What can hang from each mark
magoz: fosed libis meka mogel talil zunok
meka: magoz
faves: talil
mogel: labud
libis: magoz
kupo: godus
talil: faves kupo
sado: magoz tibugin
godus: kupo
tibugin: sado

(in the rows, 100 means zero)
Known rows, with every way that one mark hangs from another
(meka (magoz libis mogel (talil faves) zunok)): 103, 98, 76, 100, 68, 100, 82, 88, 118, 98, 86, 103, 119, 96, 93, 106, 94, 110, 101, 114, 84, 91, 96, 90
(libis (magoz fosed mogel talil)): 76, 99, 107, 93, 122, 101, 90, 114, 108, 94, 113, 98, 119, 93, 94, 96, 105, 101, 96, 86, 97, 115, 97, 83
(tibugin sado): 110, 103, 111, 99, 84, 98, 118, 102, 89, 97, 118, 96, 90, 114, 118, 93, 101, 91, 101, 106, 115, 95, 95, 69
(meka (magoz mogel (talil faves kupo) zunok)): 116, 98, 86, 95, 61, 95, 86, 108, 112, 101, 82, 102, 120, 102, 93, 106, 89, 118, 95, 89, 82, 82, 100, 87
(talil (kupo godus)): 122, 108, 111, 97, 87, 98, 117, 118, 92, 106, 96, 98, 103, 112, 114, 96, 98, 99, 103, 102, 113, 88, 111, 128
(magoz meka (talil faves)): 99, 92, 101, 105, 77, 104, 112, 95, 108, 106, 105, 101, 102, 99, 106, 114, 99, 98, 89, 103, 97, 82, 86, 98
(libis (magoz fosed zunok)): 95, 102, 111, 101, 124, 98, 86, 99, 99, 105, 103, 96, 114, 102, 99, 101, 101, 94, 97, 90, 100, 115, 108, 97
(meka (magoz fosed libis mogel talil zunok)): 83, 103, 78, 101, 92, 104, 68, 86, 113, 95, 88, 99, 120, 87, 89, 94, 100, 108, 106, 97, 85, 111, 99, 102
(faves talil): 110, 104, 112, 100, 98, 97, 116, 102, 93, 105, 97, 99, 93, 102, 114, 104, 103, 87, 101, 114, 111, 94, 97, 131
(magoz libis meka (talil kupo) zunok): 97, 97, 65, 111, 92, 108, 89, 86, 100, 101, 91, 97, 113, 96, 104, 115, 98, 111, 99, 103, 87, 88, 91, 130
(sado (magoz fosed libis mogel)): 99, 105, 101, 100, 124, 101, 99, 87, 106, 99, 94, 103, 92, 106, 93, 85, 104, 96, 110, 91, 102, 104, 108, 118
(godus kupo): 114, 99, 108, 100, 100, 97, 113, 99, 80, 102, 108, 101, 88, 115, 111, 97, 107, 81, 92, 110, 111, 102, 107, 92
(libis (magoz meka talil)): 80, 94, 99, 103, 111, 103, 109, 116, 95, 100, 113, 96, 115, 93, 105, 119, 102, 105, 88, 104, 103, 107, 92, 98
(magoz fosed libis meka mogel zunok): 75, 101, 80, 105, 110, 106, 97, 71, 119, 103, 92, 99, 113, 95, 89, 100, 103, 95, 111, 113, 88, 100, 98, 124
(tibugin (sado (magoz fosed mogel))): 103, 105, 113, 96, 105, 98, 107, 98, 96, 96, 114, 98, 85, 111, 101, 83, 102, 100, 107, 81, 109, 101, 98, 78
(meka (magoz talil)): 103, 101, 102, 100, 78, 99, 95, 112, 92, 100, 98, 97, 107, 96, 106, 103, 98, 104, 93, 100, 104, 106, 101, 87
(libis (magoz talil zunok)): 99, 98, 101, 101, 111, 98, 85, 106, 93, 102, 110, 95, 116, 98, 104, 114, 100, 102, 93, 98, 100, 114, 96, 78
(meka magoz): 108, 104, 109, 100, 80, 96, 110, 113, 91, 104, 92, 98, 104, 105, 106, 101, 97, 97, 96, 109, 108, 102, 111, 96
(meka (magoz libis (talil kupo))): 103, 102, 78, 103, 79, 104, 90, 112, 95, 92, 87, 101, 114, 98, 107, 99, 97, 114, 94, 99, 95, 94, 104, 119
(meka (magoz fosed mogel talil zunok)): 89, 103, 94, 97, 89, 99, 73, 96, 107, 101, 93, 96, 118, 90, 88, 96, 98, 107, 102, 86, 88, 112, 99, 85
(libis (magoz talil)): 95, 98, 108, 98, 111, 100, 98, 119, 92, 98, 114, 97, 112, 99, 108, 108, 102, 100, 90, 99, 106, 111, 97, 82
(libis (magoz fosed meka mogel talil zunok)): 67, 95, 91, 100, 121, 103, 86, 100, 110, 101, 108, 96, 125, 86, 87, 112, 102, 108, 97, 91, 88, 113, 91, 95
(talil faves): 123, 99, 118, 99, 79, 96, 118, 98, 107, 108, 98, 103, 95, 116, 109, 100, 98, 85, 95, 107, 105, 81, 103, 89
(mogel labud): 109, 101, 117, 97, 106, 96, 123, 95, 98, 125, 91, 100, 92, 101, 110, 87, 96, 89, 98, 116, 110, 96, 103, 80
(sado tibugin): 124, 101, 121, 96, 87, 95, 107, 114, 90, 91, 102, 102, 84, 111, 109, 100, 101, 79, 99, 114, 110, 98, 111, 95

Rows
95, 104, 88, 97, 85, 98, 110, 106, 107, 96, 88, 102, 112, 102, 99, 96, 98, 101, 105, 126, 101, 100, 109, 103 | (meka (magoz libis mogel))
74, 96, 75, 102, 97, 107, 111, 93, 112, 96, 104, 100, 112, 91, 100, 108, 104, 101, 103, 123, 95, 95, 86, 109 | (magoz libis meka mogel talil)
120, 98, 115, 103, 100, 97, 114, 111, 85, 96, 99, 104, 74, 106, 101, 110, 99, 93, 98, 104, 109, 97, 111, 120 | (sado (magoz meka) tibugin)
101, 100, 91, 109, 98, 104, 120, 91, 89, 97, 111, 99, 84, 108, 112, 102, 101, 104, 103, 108, 111, 92, 94, 106 | (tibugin (sado (magoz libis meka)))
112, 95, 98, 99, 98, 97, 90, 101, 95, 95, 101, 102, 86, 95, 89, 117, 98, 104, 103, 99, 93, 103, 97, 99 | (sado (magoz meka mogel talil zunok) tibugin)
119, 109, 107, 99, 90, 98, 117, 115, 92, 105, 91, 99, 99, 102, 116, 101, 100, 100, 105, 108, 113, 84, 104, 165 | (faves (talil (kupo godus)))
113, 100, 112, 103, 91, 103, 90, 90, 96, 97, 116, 101, 81, 107, 106, 88, 101, 104, 96, 66, 103, 91, 89, 79 | (tibugin (sado (magoz fosed (talil faves))))
71, 97, 100, 97, 131, 99, 106, 94, 115, 120, 93, 98, 120, 85, 87, 100, 97, 105, 99, 107, 91, 108, 100, 93 | (libis (magoz fosed meka (mogel labud) zunok))
121, 99, 112, 92, 99, 95, 93, 115, 92, 88, 105, 104, 80, 103, 95, 100, 101, 97, 102, 93, 103, 104, 103, 85 | (sado (magoz mogel talil) tibugin)
122, 98, 109, 102, 81, 100, 102, 97, 92, 97, 117, 101, 81, 112, 112, 97, 98, 105, 96, 82, 107, 87, 88, 68 | (tibugin (sado (magoz (talil faves))))
68, 98, 105, 97, 124, 101, 115, 113, 110, 100, 107, 99, 119, 95, 92, 104, 103, 99, 96, 102, 99, 107, 102, 106 | (libis (magoz fosed meka mogel))
72, 98, 98, 99, 123, 99, 101, 100, 111, 105, 103, 97, 122, 94, 88, 109, 101, 101, 100, 102, 93, 110, 101, 103 | (libis (magoz fosed meka mogel zunok))
112, 102, 109, 106, 116, 100, 71, 82, 91, 108, 100, 97, 91, 100, 95, 97, 102, 100, 101, 64, 99, 113, 99, 99 | (sado (magoz fosed talil zunok))
126, 100, 97, 96, 112, 95, 95, 87, 103, 106, 81, 107, 79, 100, 92, 92, 95, 97, 111, 120, 97, 99, 112, 98 | (sado (magoz libis (mogel labud) zunok) tibugin)
72, 94, 77, 100, 106, 107, 117, 85, 117, 112, 93, 102, 108, 81, 99, 98, 99, 105, 102, 130, 92, 92, 84, 97 | (magoz libis meka (mogel labud) talil)
106, 101, 83, 101, 97, 101, 89, 84, 96, 94, 112, 98, 92, 105, 103, 97, 100, 109, 110, 97, 100, 101, 87, 74 | (tibugin (sado (magoz libis mogel talil zunok)))
111, 100, 116, 93, 110, 98, 80, 108, 98, 86, 104, 104, 80, 98, 89, 90, 103, 96, 102, 75, 98, 108, 105, 97 | (sado (magoz fosed mogel talil) tibugin)
78, 97, 102, 96, 113, 97, 128, 120, 105, 101, 108, 99, 118, 100, 98, 114, 101, 101, 96, 119, 104, 103, 100, 96 | (libis (magoz meka mogel))
86, 103, 88, 105, 92, 107, 77, 95, 102, 94, 92, 99, 110, 89, 101, 91, 102, 103, 97, 93, 96, 108, 102, 115 | (meka (magoz fosed libis talil))
93, 95, 86, 104, 107, 102, 94, 114, 93, 102, 102, 96, 123, 95, 102, 122, 97, 116, 89, 92, 92, 99, 94, 108 | (libis (magoz meka (talil kupo) zunok))
122, 103, 116, 95, 111, 93, 81, 96, 98, 95, 94, 103, 81, 106, 86, 93, 100, 91, 109, 85, 97, 108, 114, 101 | (sado (magoz fosed mogel zunok) tibugin)
127, 101, 119, 92, 102, 91, 108, 116, 92, 91, 99, 105, 77, 112, 96, 98, 99, 91, 105, 103, 108, 101, 114, 93 | (sado (magoz mogel) tibugin)
97, 102, 109, 106, 104, 103, 112, 94, 89, 100, 114, 97, 82, 106, 106, 94, 102, 102, 100, 82, 110, 98, 95, 101 | (tibugin (sado (magoz fosed meka)))
129, 98, 116, 99, 99, 97, 89, 113, 82, 90, 105, 103, 74, 104, 103, 103, 101, 95, 97, 88, 108, 105, 105, 96 | (sado (magoz talil) tibugin)
88, 101, 107, 99, 113, 100, 121, 90, 101, 112, 105, 100, 85, 97, 98, 83, 98, 107, 104, 91, 104, 95, 92, 84 | (tibugin (sado (magoz fosed meka (mogel labud))))
125, 103, 127, 99, 111, 97, 90, 106, 88, 93, 98, 104, 72, 108, 98, 90, 102, 87, 101, 80, 108, 106, 117, 115 | (sado (magoz fosed) tibugin)
66, 99, 88, 101, 120, 107, 118, 78, 123, 115, 85, 103, 106, 86, 92, 83, 101, 96, 106, 121, 93, 94, 98, 118 | (magoz fosed libis meka (mogel labud))
96, 99, 97, 102, 115, 103, 100, 96, 105, 87, 93, 107, 83, 98, 88, 96, 103, 95, 107, 102, 97, 99, 110, 138 | (sado (magoz fosed libis meka mogel) tibugin)
95, 99, 91, 106, 78, 107, 78, 90, 113, 95, 89, 104, 110, 92, 99, 92, 99, 104, 94, 92, 90, 93, 101, 114 | (meka (magoz fosed libis (talil faves)))
94, 101, 74, 100, 81, 100, 81, 93, 107, 97, 89, 99, 119, 92, 95, 104, 97, 109, 105, 115, 89, 106, 97, 92 | (meka (magoz libis mogel talil zunok))
94, 100, 87, 103, 98, 102, 124, 93, 98, 94, 111, 100, 89, 107, 105, 100, 101, 107, 108, 112, 107, 92, 92, 97 | (tibugin (sado (magoz libis meka mogel)))
